Known rows, with every step that occurs:
lufu-fevol-vafef-pesin-bidid-kuve: [ 1.47 -2.02  2.66 -0.22  0.44  6.84  3.56 -0.58 -2.00 -0.51  0.55  1.12
  3.71 -2.27  1.66  1.28  1.54 -3.85 -3.52 -2.68  4.42 -1.77  0.56  3.88
 -2.48]
kuve-rutol-pesin: [ 0.08  2.41 -3.03 -1.91  3.91 -0.10 -0.30  3.77  3.26 -0.22  0.77 -0.42
  0.89 -3.60  2.16  2.86 -2.42  0.89  3.26  4.30 -0.44 -0.37 -1.33 -2.51
  4.70]
vafef-pesin-bidid-kuve: [ 1.82 -2.15  2.61 -2.46  0.56  5.32  2.47 -0.80 -1.29  1.05  0.55  0.83
  2.55 -1.19  1.82 -0.07  0.09 -4.41 -4.78 -0.58  5.15 -1.72 -0.05  5.08
 -1.61]
fevol-lufu: [ 7.75 -0.39  2.72  1.29 -3.85  3.28  4.92  5.03  2.93 -0.11 -2.30  0.01
  2.60  0.22  1.52 -3.97  3.69 -1.97 -3.97  3.52  2.51 -2.21  0.10  5.30
  3.24]
dugu-kuve-bidid: [ 2.13 -2.83  1.71 -3.04 -1.39  5.02  7.64  0.02 -1.08 -0.63 -1.54 -4.23
  6.29  3.05 -3.74  0.10  1.45 -1.94 -4.02  0.34  3.42 -0.22 -0.27  0.83
 -0.30]
vafef-pesin: [ 2.71 -0.01 -1.89 -3.14  2.93  1.84  2.75  6.30  4.33 -0.63  1.83  0.93
  1.54 -2.04  0.34 -1.04  0.15 -1.59  2.75 -3.44  2.37 -2.31 -0.86  1.95
  0.63]
rutol-pesin-lufu-fevol: [ 0.89  2.63 -3.43 -2.67  0.25  2.27  4.91  5.13 -0.64 -0.87  0.01 -2.39
 -0.70 -0.42  4.97  1.40  3.46 -0.86  4.60 -5.04 -1.61 -0.54  1.33 -0.76
 -4.17]
bidid-kuve-rutol-pesin-vafef: [ 0.93  3.51 -1.47 -0.25  3.24  3.62 -3.64 -0.73  3.17 -0.56  1.65  0.75
  1.33 -2.82  2.06  5.19 -2.54  0.38  5.72  0.72 -2.20 -5.30 -4.47 -1.71
  6.55]
vire-kuve: [ 2.05  0.16  1.66 -0.33 -1.80  5.59 -5.84  3.28  0.85  2.06  0.88 -5.09
  3.76  4.29  2.33 -5.20 -0.15 -0.53 -2.54  0.41  4.52 -1.66 -1.73 -0.28
  3.84]
dugu-kuve-rutol-pesin-lufu-fevol: [-1.14  2.37 -5.19 -2.85  2.00  2.80  4.08  2.25  0.67 -1.16  0.91 -3.21
  0.25 -1.72  4.64  2.35  1.61 -1.09  3.40 -4.26 -0.64  0.31  1.51 -2.91
 -3.94]
lufu-fevol: [ 2.61  3.84 -3.19 -0.55 -1.32  1.09  5.75  2.52 -0.97 -1.73  0.77 -5.13
  1.84  0.15  3.26 -1.68  2.80 -1.66  1.19 -4.25  1.60 -1.81  3.00 -0.05
 -0.51]
lufu-pesin-bidid-kuve-peve: [ 3.23 -5.68  2.84 -2.94  4.04  1.74  5.24  0.08 -4.12 -5.67 -1.37  0.14
  3.27 -1.66  2.23 -0.77 -6.40 -3.87 -1.45  0.27  0.60  2.61  0.36  6.66
 -4.26]
fevol-vafef-pesin-lufu: [ 2.01 -1.40  1.08 -0.55  1.22  5.12  0.38  7.46  3.91  2.76 -1.95  5.47
 -1.60  0.72 -0.06  2.37  1.72 -2.58  4.58 -3.62 -0.11 -2.48 -1.31  1.79
 -1.45]
dugu-kuve-rutol-pesin-lufu: [-1.14  0.37 -2.18 -3.62  2.70  2.81 -1.31  3.68  3.72  2.91 -1.10  1.84
 -1.53  0.04  2.57  3.70 -1.20 -1.55  3.27  1.44 -0.42  0.31 -1.51 -1.92
 -0.67]
lufu-fevol-vafef-pesin: [ 2.64 -0.27 -0.77  1.19  2.55  5.07  4.09  6.65  2.88 -2.91  1.45  2.04
  3.77 -3.67 -0.33  1.55  2.61 -1.19  4.72 -7.01  0.77 -2.62  0.58  0.07
 -0.39]
dugu-kuve: [ 1.95  0.43 -0.67 -2.46 -0.93  3.83 -0.03 -1.81  2.12 -0.74  1.33 -2.93
  7.17  2.65  1.02 -1.52 -0.96 -4.79 -3.51 -1.19  5.61 -0.48  2.04 -2.74
 -0.72]
vafef-pesin-bidid: [ 7.96 -0.29  1.51 -4.97  1.05  2.06  3.86  4.65 -2.38 -1.94  0.36  4.29
  0.81  0.71 -0.37  0.37  2.55 -3.63  4.02  1.93  1.54 -0.24  3.28  1.88
 -4.03]
fevol-vafef-pesin: [ 3.62 -1.17  1.14  1.26  2.21  4.87  1.64  7.06  3.98 -1.29  0.50  4.19
  3.49 -2.37 -1.47  1.34  1.40 -1.60  3.91 -4.31  1.43 -2.99 -0.59  0.84
  1.49]
fevol-vafef-pesin-bidid-kuve-dugu: [ 3.45 -2.37  5.31 -0.53  5.33  6.19  3.23  3.91 -0.40 -4.13 -0.65  3.34
  0.88 -1.59 -0.22 -0.56  1.66 -2.96 -2.45 -4.00  3.45  0.21 -0.59  6.22
 -1.02]
vire-kuve-rutol: [-1.09  1.96 -2.09  1.30  2.55  2.65 -4.75  0.56  4.52  2.89  0.57 -4.36
  0.96 -0.13  0.92 -2.10 -3.64  0.72 -2.33  5.38  4.48 -1.69 -2.26 -2.47
  8.80]
bidid-kuve-peve: [ 2.35 -4.64  3.27 -0.92  3.36  1.05  3.75  0.23 -1.40 -3.78 -2.03 -2.52
  3.84 -1.66  2.87 -2.22 -6.76 -4.22 -3.32 -1.52  1.91  1.18  0.39  6.03
 -0.46]
pesin-rutol: [ 5.00  5.69 -0.69 -0.75 -3.02  2.71 -1.28 -2.67  2.83  2.40  0.59  1.88
 -1.58  2.99  4.84 -1.99 -4.76 -1.50  1.03  1.90  2.08 -2.86 -1.38 -0.19
  3.39]
vire-kuve-rutol-pesin: [-0.87  1.30 -2.60 -1.70  4.00  2.35 -3.64  3.86  3.03 -0.02  1.62 -2.37
  2.00 -2.61  3.01  1.33 -2.68  1.96  2.16  3.82  0.24  0.03 -2.60 -3.56
  4.90]
bidid-pesin: [-1.63 -1.35 -1.51 -1.33 -1.70  0.80  2.43  3.29  3.51  1.26  3.04 -0.21
  2.58  0.75 -0.95  0.96 -0.11  1.11  3.73  2.70 -1.14 -1.09  2.78  3.19
  0.70]

Rows:
[-2.33  2.06 -4.22 -1.75  1.83  3.11  4.29  2.48  0.55  0.32  0.35 -3.22
 -1.07 -2.72  5.24  2.29  1.29 -0.56  1.91 -4.26 -0.38 -0.52  0.06 -0.48
 -2.40]	bidid-kuve-rutol-pesin-lufu-fevol
[ 4.35 -5.30  3.91 -2.82  4.17  1.43  4.49  0.81 -4.37 -5.48 -1.54 -0.27
  3.81 -2.08  3.21 -0.26 -5.40 -4.20 -0.84  0.40  0.09  2.88  1.58  5.36
 -3.85]	rutol-pesin-bidid-kuve-peve
[ 1.70 -1.32  2.97 -2.42 -0.61  4.71  1.28 -0.96 -2.95  0.65 -0.04  0.69
  2.89 -0.74  2.93  1.16 -0.02 -3.53 -4.38  1.59  3.88 -0.99  0.01  3.59
 -1.25]	rutol-pesin-bidid-kuve
[ 4.11  4.07 -2.45 -2.61  0.35  3.46  0.14 -0.55  4.78  0.85  2.61  3.45
 -1.61 -0.02  4.43 -1.29 -4.74 -0.72  3.25 -1.40  1.65 -2.60 -2.64  0.03
  1.28]	vafef-pesin-rutol
[ 2.14  3.41 -2.69 -1.41  0.51  3.56 -1.38  0.56  1.65 -1.98  1.68  2.65
  0.71  0.93  0.10  3.41 -1.71  0.50  7.10 -1.18 -2.57 -5.64 -5.74  1.23
  3.49]	lufu-pesin-vafef
[ 0.72  1.02  0.41  4.22  0.27  6.51  1.48  2.91  1.03 -1.47 -1.01  1.44
  3.84 -1.51  0.78  4.94  2.50 -1.43  3.67 -3.35 -0.36 -1.37  1.82 -4.07
 -0.22]	dugu-kuve-rutol-pesin-lufu-fevol-vafef
[ 2.95 -1.86  3.96 -0.55  5.61  6.24  4.98  3.68 -1.33 -5.30 -0.06  1.87
  1.19 -2.46  0.57 -0.54  2.55 -2.50 -1.97 -5.97  2.84  0.51  0.26  5.64
 -2.34]	lufu-fevol-vafef-pesin-bidid-kuve-dugu
[ 2.02 -1.09 -2.39 -1.97 -0.98  3.52  5.53  4.57  2.28 -2.67  0.14  2.22
  1.62 -1.17  0.79 -0.94  0.24  1.18 -0.91  1.94  0.15 -1.20 -4.69  5.84
  0.20]	fevol-lufu-pesin
[ 2.44 -1.02  3.85 -1.25 -1.83  4.78  1.56 -2.31 -2.69  1.96 -0.98  0.09
  2.57  1.07  1.90 -0.38  0.13 -4.90 -6.17  1.77  5.64 -1.84  0.59  4.81
 -0.18]	pesin-bidid-kuve
[-1.05  1.17 -0.72  0.59  2.60  2.04  0.52 -3.25  2.05  3.06 -0.53 -0.92
  0.26 -2.48  0.69  1.31 -3.36 -2.45 -4.84  6.42  5.35 -1.96 -0.46  1.02
  5.65]	pesin-bidid-kuve-rutol
[-2.11 -0.74 -2.78 -1.96 -0.90  4.67  6.11  3.99 -0.55  0.25  1.34 -4.77
  0.26  1.25  2.00  0.71  3.70  1.23  3.61 -4.26 -1.85 -0.22  1.40  1.43
 -4.36]	vire-kuve-bidid-pesin-lufu-fevol
[-1.46  2.09 -3.94 -0.49  3.07  1.43 -0.71 -2.93  5.51  1.14  0.85 -2.98
  3.36 -1.16 -0.10  0.43 -4.19 -2.48 -2.89  4.13  5.27 -0.87  0.45 -4.20
  5.50]	dugu-kuve-rutol
[-2.59  0.63 -2.21 -0.24  3.31  2.49  1.01 -3.20  2.00  1.73  0.08 -0.10
 -0.07 -3.29  0.39  2.03 -4.31 -1.37 -4.23  6.06  4.31 -1.43 -2.04  1.73
  4.76]	lufu-pesin-bidid-kuve-rutol
[ 1.09  3.07 -2.19 -1.25 -2.75  2.68  0.01 -2.57  4.28  2.14  3.58  2.62
 -0.79  1.73  3.59  0.14 -4.86  1.26  4.05  2.83 -0.60 -1.80 -0.13  0.94
  1.52]	bidid-pesin-rutol
[ 3.59  3.32 -2.86 -1.65 -2.48  4.76  2.09 -1.63  3.50 -0.70  1.51  4.11
 -1.55  0.49  4.97 -1.28 -4.72  1.49  0.81  2.45  0.12 -1.84 -5.29  2.87
  1.30]	fevol-lufu-pesin-rutol
[ 7.48 -0.89  1.09 -3.90 -1.76  3.52  5.89  3.52 -3.60 -3.37 -0.76  5.26
  0.78  1.34 -0.06  0.60  2.68 -1.61  1.48  5.87  0.13  0.59  0.55  4.64
 -4.08]	fevol-lufu-pesin-bidid
[ 7.87  0.90  2.48 -4.82 -0.39  1.58  2.31  4.25 -4.85 -2.17 -0.50  3.66
  1.42  1.60  1.27  2.09  2.49 -2.63  4.62  5.23 -0.62  0.83  3.53  0.16
 -3.80]	rutol-pesin-bidid
[ 4.01  2.07 -1.56 -0.51 -0.46  5.04  0.51  1.32  2.54 -2.74  0.94  3.12
  1.31 -0.19  0.45  2.39  0.02  0.95  5.42 -0.11 -2.78 -5.44 -6.05  3.11
  3.36]	fevol-lufu-pesin-vafef
[-1.52 -1.57 -0.82 -2.57 -1.37  2.28  1.02  4.92  3.54  4.69 -0.33  2.54
 -2.13  2.83  0.30  2.22  0.79 -0.43  4.60  1.25 -1.85 -0.96  0.94  3.66
 -2.06]	bidid-pesin-lufu
[ 3.54 -1.24  4.88 -1.79  4.08  4.27  3.00  2.46 -1.42 -3.15 -1.08  1.20
  0.10  0.21  0.79 -2.09  1.06 -3.35 -4.06 -2.06  4.05  0.41 -0.26  6.69
 -0.63]	pesin-bidid-kuve-dugu
[ 1.61  0.57 -0.13 -3.83  0.34  2.36 -0.25  6.74  1.58  3.06 -2.00  2.62
 -2.16  1.76  3.02  2.46  1.03 -1.63  4.32  0.13 -1.60 -0.61 -1.28  0.96
 -1.69]	rutol-pesin-lufu
[ 1.60  3.04 -3.01 -1.53 -1.01  2.17  5.04  3.54 -0.44  0.56 -0.61 -2.94
 -1.12  1.30  3.84 -0.25  3.37 -2.12  2.72 -5.07  0.39 -1.47  2.04  0.54
 -3.04]	pesin-lufu-fevol
[-2.94 -4.90  0.43 -1.72 -1.44  4.88  4.46  3.65  1.09  1.10  2.51 -3.58
  4.36  1.77 -3.33  0.71  1.17  3.92  1.78  2.79 -1.47 -0.07  0.32  3.86
  0.53]	vire-kuve-bidid-pesin
[ 4.14  3.86 -1.55  0.58 -0.02  5.61  1.07 -0.33  3.85 -0.76  2.48  4.31
  0.10 -1.34  4.10  0.33 -2.87 -0.41  4.73 -3.69  0.45 -2.91 -1.59 -1.28
  0.84]	lufu-fevol-vafef-pesin-rutol
[-1.62 -3.13  0.16 -2.87 -1.15  3.54  4.64  5.24  1.96  4.20 -1.34  1.58
 -1.68  3.07 -1.84  3.15  1.75  0.51  4.08  1.69 -2.40 -0.56  0.01  4.72
 -2.38]	kuve-bidid-pesin-lufu
[-1.94 -3.81 -0.26 -1.92 -1.59  2.49  7.48  3.46  1.24  0.99  1.63 -1.67
  3.26  0.87 -4.26  2.39  1.27  2.71  2.79  3.19 -1.96 -0.59  1.56  4.78
  0.28]	kuve-bidid-pesin
[ 3.34  1.47  2.27  5.13 -2.33  6.02  2.28  4.57 -0.26 -0.28 -2.48  2.15
  2.45  0.95  0.31  2.95  4.24 -2.23  3.43 -4.00 -0.02 -2.88  2.16 -0.70
  0.35]	pesin-lufu-fevol-vafef
